Every row comes from one small tree of marks. Brackets hold a mark, then the marks that hang from it, in alphabetical order. Every link used is in the known rows. Which tree was each row made from?
Known rows:
{gida luto}: [ -0.4   6.5  14.6   3.3 -18.0  14.5   5.2  17.5  -3.5 -29.5  -1.3 -26.9
 -21.6 -59.8  29.0  -9.2 -12.7  12.6  11.5  39.5]
{luto gida {palup noda}}: [ -6.7  -3.0  16.0  -0.4  13.0  -5.0   7.7  13.9 -27.1   4.9 -19.3 -13.6
 -12.4   4.3  27.6   1.4 -19.1   1.9 -25.2   7.1]
{kikoga {gida luto} {govufab palup}}: [ 25.1   4.4  17.3  -0.1  13.1   1.9  -4.0  13.2   1.8 -10.6 -38.5 -18.7
 -17.8 -34.5  14.6 -10.4 -26.6  22.5  20.4 -41.2]
{noda {gida govufab kikoga luto palup}}: [  0.4   9.3  18.7  -3.0 -11.7  35.4  -2.9   8.2   3.2   1.5  36.8 -12.2
 -21.0 -21.9  23.4   6.5  -3.5  21.1 -24.8  35.0]
{palup luto}: [-48.6  -2.8  11.2  -3.0 -14.0  12.3   5.8   4.9 -25.3 -34.2  -5.7  -9.3
 -22.3 -48.8  29.0  -0.5 -18.7  17.1  13.4  42.2]
{noda {gida kikoga palup}}: [  1.0   5.2  22.3   2.4 -19.7  33.8  -3.2   5.9 -16.0  -7.1   8.6  -5.7
 -20.6  -4.0  24.7  13.2 -12.5  21.4 -24.5  58.3]
{govufab {palup noda}}: [  1.7   9.3  14.1   0.2  17.4   8.1 -24.2  12.2 -18.7 -11.1   7.2  -5.0
  -5.0 -10.7  23.3   0.7 -37.0  27.2  14.7  40.3]
{kikoga govufab luto}: [ 14.7 -37.0  18.0  -2.9   3.9  20.1   6.8  19.1  -5.0 -29.7 -33.2  -0.2
 -33.7 -50.6  24.3  -3.4 -19.1  10.9  11.6  -4.8]
{luto {gida {kikoga govufab}} palup}: [  8.5  -5.6  22.1   5.2  -8.7  -1.7  29.1   7.8 -19.3  15.9 -18.2 -14.9
 -19.5   1.4  31.0   9.1 -13.5   5.2 -28.8 -11.0]
{luto palup}: [  2.5  -4.3  20.2   7.7 -11.1  11.0  18.5  10.9 -25.3  -2.6  -8.9  -3.9
 -18.2  -3.1  29.1   3.9 -19.5   7.5   8.6  40.5]
{noda {gida luto palup}}: [ -1.5   6.2  17.5   1.5 -16.3  33.9  -5.5  14.7  -7.6 -13.6  -9.4 -17.9
 -20.5 -14.6  26.3  -1.9 -14.2  20.8 -24.6  56.0]
{kikoga gida {govufab palup} luto}: [ 28.1 -31.0  18.3  -1.7   5.3  11.0  -4.1  22.6   1.6 -11.7 -37.9   1.0
 -24.9 -27.7   4.9  -6.9 -31.0  22.3  21.9 -46.7]
{govufab {palup luto noda}}: [-35.2   6.1   7.8  -5.6  15.4   9.1 -24.3   9.6 -19.8 -10.5   8.0  -8.5
  -6.1 -11.5  23.4  -2.8 -36.4  30.4  15.8  39.5]
{gida govufab {luto palup}}: [  1.4   4.5  15.7  -1.6   1.3  12.9  16.2  12.5   3.7   0.8  31.8 -13.8
 -20.1 -42.3  27.9  -6.2  -5.5   9.2   9.6   8.0]
{noda {gida govufab kikoga {palup luto}}}: [-22.1   4.1  17.8  -6.1  -7.6  33.4  -2.2   0.4 -11.4  -1.9  32.4   0.7
 -21.3 -13.7  23.9  13.1  -7.0  23.7 -23.7  36.9]
{kikoga {gida {luto {palup noda}}} govufab}: [ 14.2  -2.5  16.1  -6.5  25.6   2.0   0.1  12.6  -2.6 -11.8 -42.8 -20.4
 -23.1 -34.6  16.0 -12.6 -14.3   3.1  19.7 -41.0]
{noda {gida palup}}: [  1.0   3.4  21.2   2.9 -10.9  30.8  -4.0   8.2 -21.5 -17.4 -14.1  -2.5
 -20.4  -5.9  25.8   8.4 -18.7  21.7 -24.5  57.9]
{gida kikoga luto palup}: [  2.7  11.3  16.8   2.1 -33.9  20.6   1.6  14.8   6.9   8.5  42.2 -31.7
 -20.6  -6.2  26.6   0.6  -0.9  12.4   9.6  39.8]
{govufab {palup {noda {gida kikoga luto}}}}: [ -2.0  11.9  12.8  -2.2  11.2  21.0 -27.4  13.3  -8.6  -3.4  14.2 -13.8
  -5.4 -11.7  22.0  -0.4 -32.4  30.2  -3.3  47.3]
{govufab {palup luto}}: [-24.9   5.4  11.6   3.4 -12.0  10.7  -4.4   7.7 -19.5 -10.4   2.5  -6.6
 -10.1 -15.0  26.6   0.8 -36.7  35.4  13.2  40.3]
{kikoga {gida {palup noda}} govufab luto}: [ 18.0 -33.4  17.0 -10.8  19.8  12.6 -13.5  23.0   0.3 -11.7 -32.8   0.0
 -30.1 -12.9   4.8  -8.1 -15.4   6.1  23.5 -46.8]
{luto {gida kikoga} {palup noda}}: [ -6.8  -1.8  16.5  -1.2   4.0  -2.7   8.1  11.6 -21.2  14.9   3.0 -17.1
 -12.5   6.1  25.9   6.8 -12.8   1.8 -26.2   7.8]

Which tree is each row?
[-35.0   7.1   7.8  -5.7   9.3   3.4 -19.8   9.5 -18.4  -1.9  11.7 -13.9
  -5.1  -8.4  23.8  -0.1 -33.3  29.9  -2.2  23.4] => {govufab {palup {luto {gida kikoga}} noda}}
[-15.2   5.7  11.3 -10.3  23.9  24.4 -27.2  14.5 -13.9 -31.2  -5.3 -17.4
 -15.1 -44.7  23.2  -6.1 -17.0  10.7  -9.3  50.7] => {palup {noda {gida luto}}}
[ 13.6   9.3  18.6  -1.0  -3.6   3.8   0.4  13.7   0.7  -7.8  16.4  -9.4
 -21.0 -29.4  10.1  -4.5  -5.8  11.8  21.4 -22.5] => {kikoga {gida govufab luto palup}}
[ 10.0  11.5  15.1  -3.6  11.9   1.5 -11.0  15.4   1.3 -12.3  17.2 -10.4
 -12.9 -47.1   8.2  -7.9 -17.5  17.9  23.2 -23.2] => {kikoga {gida {govufab {palup noda}} luto}}
[  5.3 -10.7  14.6  -7.0   6.8  19.7 -11.8  13.2   5.2   5.6  72.2   5.9
 -15.9 -33.2  14.5   9.3 -15.5  23.7  14.3   5.4] => {gida {govufab {palup noda}} {kikoga luto}}
[-61.5  -1.1   4.9 -14.8  21.8  -0.5 -16.2   8.0 -27.3 -29.2  -8.7 -17.0
 -15.2 -40.3  25.5  -5.1 -17.7   9.7  -7.7  17.1] => {palup {luto gida} noda}
[ 15.7 -19.9  19.4   0.2 -12.6  21.1   2.8  14.6  -0.7  -5.4  11.4  -6.5
 -24.0 -30.9  22.1   6.9 -19.7  21.0  10.5   9.4] => {gida {kikoga {govufab palup} luto}}
[  0.4   8.1  17.7  -2.7  -2.7  32.2  -3.8  10.3  -2.1  -8.3  13.8  -8.6
 -21.5 -23.6  25.0   0.4  -9.0  21.6 -24.4  34.6] => {noda {gida govufab luto palup}}
[  5.9 -25.3  17.6  -5.5  -0.9  21.8   4.6  14.5  -3.6  -1.6   9.7  -7.9
 -26.6 -23.5  22.0   4.3 -10.7   6.0  10.8   9.5] => {gida {kikoga govufab {luto {palup noda}}}}
[ 12.3   0.8  16.9  -3.1  37.0   6.9 -13.2   6.2 -15.1 -16.0 -27.9  -5.2
 -15.9 -23.8  29.8  -0.6 -31.9  21.5  12.2   1.5] => {kikoga {govufab {palup noda}}}
[ -3.4 -33.9  14.5  -2.0  -7.6  11.8   6.1  28.0 -12.2  -3.9 -10.7  -6.4
 -21.9 -12.7  18.3  -3.7 -18.5   4.4 -12.6   9.4] => {kikoga {luto gida {palup noda}}}
[  5.8   7.3  17.8   0.6  14.8  -8.1   1.5   9.1 -17.4  -9.9   6.7  -3.0
 -12.0 -34.2  26.7   6.5 -22.4  20.3 -23.3 -12.7] => {luto {gida {govufab {palup noda}}}}
[  9.3   9.1  22.5  -1.3  -6.3  14.0   5.3   0.9  -5.3  10.4  68.3   4.4
 -21.1  -6.1  24.3  17.3   0.3  15.0  10.5  12.2] => {gida govufab kikoga palup}
[  2.3   9.7  15.8  -1.0   0.1  31.1  -6.1  11.0  -1.9 -13.2  11.6  -9.4
 -16.0 -42.7  24.1  -0.6 -20.4  30.0 -23.7  34.1] => {noda {gida {govufab palup} luto}}
[  0.0   4.3  17.3   0.5   3.2  -5.3  -1.9  12.8 -23.9 -10.7 -13.0 -12.4
 -16.1  -5.6  27.7   4.5 -16.0  10.0 -23.0   8.7] => {luto {gida {palup noda}}}
[ -4.6 -33.5  15.0  -5.4   1.0  28.9  -1.8  24.3  -8.0  -6.9   7.8   3.7
 -23.5 -18.3  16.2  -2.3 -17.1   8.0   0.8  27.4] => {kikoga {luto {palup {noda {gida govufab}}}}}
[-24.9   4.6  12.1   3.9 -12.8   3.0  -0.9   9.1 -21.0  -6.4  -5.2  -9.8
  -9.7 -13.5  27.1   1.6 -37.0  35.1  -4.7  23.8] => {govufab {palup {luto gida}}}
[-60.4   0.1   4.7 -17.7  31.8  -1.9 -15.0   5.5 -23.4 -26.0   7.6 -10.7
 -15.8 -46.5  24.8  -3.1 -14.2  10.2  -7.9   2.2] => {palup {luto {gida govufab}} noda}
[-58.5  -2.0   4.7 -17.4  25.8   0.8 -15.0   4.3 -22.0 -21.4  -3.0 -19.8
 -17.5 -39.1  25.9  -1.6 -14.1   8.9  -8.8   4.1] => {palup {luto {gida {kikoga govufab}}} noda}
[-24.2   2.9  17.7  -2.3 -21.5  34.4  -3.7   4.7 -17.0  -7.9   9.7  -8.3
 -21.5  -5.1  25.0  11.4 -12.5  23.0 -23.6  57.8] => {noda {gida kikoga {palup luto}}}
[ 28.3   1.5  21.3   1.8  19.0  -1.3  -3.2   6.6 -12.7 -14.4 -42.9  -2.7
 -17.9 -26.0  14.5  -1.1 -31.2  23.0  20.8 -38.8] => {kikoga gida {govufab palup}}
[ 24.0  -1.5  23.5  -0.9  15.7   0.6   1.1   5.6 -13.8 -14.4 -42.4  -2.8
 -25.3 -12.7  16.3  -0.1 -16.0  10.2  19.6 -38.3] => {kikoga {gida palup} govufab}
[  7.0   5.4  21.3   6.1 -23.7  -1.2  12.9   9.2 -18.3  -0.5   5.2 -14.4
 -19.6  -5.8  28.2  11.9 -10.6  13.3 -26.1   9.8] => {luto {gida kikoga palup}}
[-37.3   6.9  11.4 -16.2  17.7  14.2 -15.1  -0.5  -6.8  10.2  75.3  -0.9
 -18.3  -3.2  21.7   9.5   1.0  12.1  14.9  10.4] => {gida govufab kikoga {palup luto noda}}
[ -8.7  -1.6  16.7  -5.3  18.4  21.3  -3.0   8.2 -19.5   5.1  13.0  -2.7
 -14.4  -0.4  23.7   4.8 -14.9   5.8  -5.9  37.6] => {luto {palup {noda {gida govufab kikoga}}}}
